In the rows, 128 means zero.
Known rows, with every step that occurs:
b/x: [136 157  98 126  87 127 162 141 108 130 118 142 130 143  85 135 103 191
 127 128 100 111 106]
w/b/x/y: [149 179  76 148  62 142 127  90  79 155 116 115 124 148  89 148 113 168
 134 144 115 106 146]
j/b/y/x: [170 155  71 133 109 172 146 134 147  72 108 193 119 162 122 135  66 100
 178 154 109  77 134]
w/b: [155 149 106 121 126 118 117  91 132 142 109 117 127 129 101 136 149  98
 138 140 126 100 149]
m/x/y: [108 137 177 147  55 130 108 125  81 136 119 145 133 152 142 133 108 173
 152 132 155 136 149]
j/b/y/x/n: [164 154  98 131 148 142 147  94 172  48 102 186  99 160 108 151  89  75
 164 153 158 118 112]
m/b/y: [156 125  57 135  96 189 130 151 133  99 149 144 113 131 115 178 139 100
 162 105 130  67 133]
j/b/m/x: [105 160 124 137  87 107 102 166 139 122 102 187 113 160 140 176  78 136
 159 140 151 113 140]
j/b: [122 134 119 153 125 125 124 139 154 115 114 157 120 138 160 124 100  92
 149 162 130 109 119]
n/b/m/x/y: [ 84 152 161 134  17  85  89 179  79 116 132 146 103 170 149 190  91 167
 144 138 169 158 160]
b/m: [115 143  79 122 138 132 107 149 127 146 150 124 102 137 117 184 116 133
 111 104 130 154 149]
y/x/b/m: [105 173 103  87 138 141 145 136 125 144 150 118 136 151 104 160  66 132
 132 120 159 172 141]
w/b/y/x: [194 170  57 103 109 170 132  83 124 102 110 157 131 152  63 150 116 108
 169 132 114  67 158]
m/x/b/y: [ 99 154 133 153  73 106 125 167 143 112 106 136 137 194 125 133  92 122
 165 111 180 112 147]
x/b: [ 88 141 142 135 133 107 137 140 148 148 135  96 143 151 145 113 109 103
 124 129 163 158 127]
x/n: [122 123 153 124 171  96 131  84 159 102 124 124 105 128 118 145 151 102
 114 127 173 170 109]
y/b/x/n: [100 147 109 119 158 145 155  74 131 149 125 119 112 118  83 153 117 160
 107 109 122 151 107]
n/x/b: [ 86 108 191 153 156  42 124 119 162 164 149  99 121 153 146 111 123  93
  99 140 172 180 129]
y/b/x: [106 147  79 119 119 179 151 117 104 174 136 124 135 116  95 138  91 184
 126 108  79 110 124]
m/x: [124 141 180 122  77 103 124 140 115 120  95 160 139 143 119 126 115 164
 155 131 144 108 132]
j/b/m/x/y: [ 92 159 121 168  64 124  84 160 104 133 122 166 102 173 166 180  65 143
 158 140 155 138 164]
x/b/y: [108 143  83 157 125 122 125 160 155 121 137 101 125 178 138 132 106  87
 136 110 162 130 140]
n/b/x: [116 154 129 129  45  75 167 176 107  98 103 148 125 143 103 137 100 182
 140 165 115 113 100]

Rows:
[137 151  84 137  44 192 157 132  69 142 149 135 127 122 104 171 107 192
 150 128 115 101 112] : m/b/x/y
[131 129  98 143  74  92 122 180 134  66 123 139 106 167 137 151 121 105
 149 140 137 100 137] : n/b/y
[175 149  76 113 111 183 147 120 115  88 124 162 126 152  91 141  93 135
 162 121 111  97 138] : b/y/x
[ 84 116 106 141 135 204  96  89  84 187 171  92 121 112 160 133 102 131
 119 111 115 157 169] : x/y/b
[ 75 120 141 146 165  50 103 137 160 180 171  90 102 162 136 164 108  95
  84 119 172 203 145] : n/x/b/m
[ 96 137 137 113 133  50 112 143 154  82 135 126  84 149 124 202 138 101
 110 135 187 196 123] : x/n/b/m
[ 93 148 159 113  43  58 111 193 114 101 112 162 114 160 125 182  99 159
 151 141 161 134 143] : n/b/m/x
[ 96 140 111 122  94  77 113 180 127 106 140 131  99 146 138 184 113 121
 123 137 144 153 142] : n/b/m
[ 77 151 192 132  85  86 133 152 136 136 102 131 152 164 134 112  96 139
 158 133 181 134 128] : m/x/b
[ 78 130 160 134  87 186  95  98  69 177 135 122 136 130 151 132  89 165
 149 112 130 132 169] : m/x/y/b
[120 135 176 140  64  48 120 148 149  30  83 167 103 185 114 166 133 115
 161 144 197 125 123] : m/x/n/b/y
[ 86 132  62 109 162 188  98 128 114 190 168 106 106 117 129 182 101 121
 110  83 107 153 167] : y/b/m
[133 136 193  78 125  76 166  95 139  52 107 157 119 129 106 139 121 117
 145 174 171 167  99] : y/x/n/b
[135 173 107 111  81 101  93 126 119 150  98 149 116 151  80 188 127 141
 152 119 145 100 169] : w/b/m/x
[114 158 150  88 132 138 164 115 128 130 126 127 158 137 111 102  79 133
 147 143 152 148 121] : y/x/b
[149 142 163  81 166 126 160  61 142  83 114 150 126 117  86 139 123 126
 134 137 161 163 106] : y/x/n
[145 150  86 113  64 168 175 148 106 127 128 154 131 112  78 167 118 183
 153 126 106  76  93] : m/b/x
[112 150  75 142 139 122 106 160 152 129 130 152  97 147 149 177  87  99
 135 137 131 129 139] : j/b/m
[106 151 157 118 127  77 111 117 142 109 114 152  98 155  99 199 128 143
 125 104 192 172 129] : b/m/x/n
[120 175 108 137  58 121  70 105  86 166 122 131 112 162 104 194 115 146
 147 116 156 130 190] : w/b/m/x/y
[136 154 122 128 128  96 164 101 140 104 110 138 109 141  77 153 128 165
 111 129 150 152  85] : b/x/n
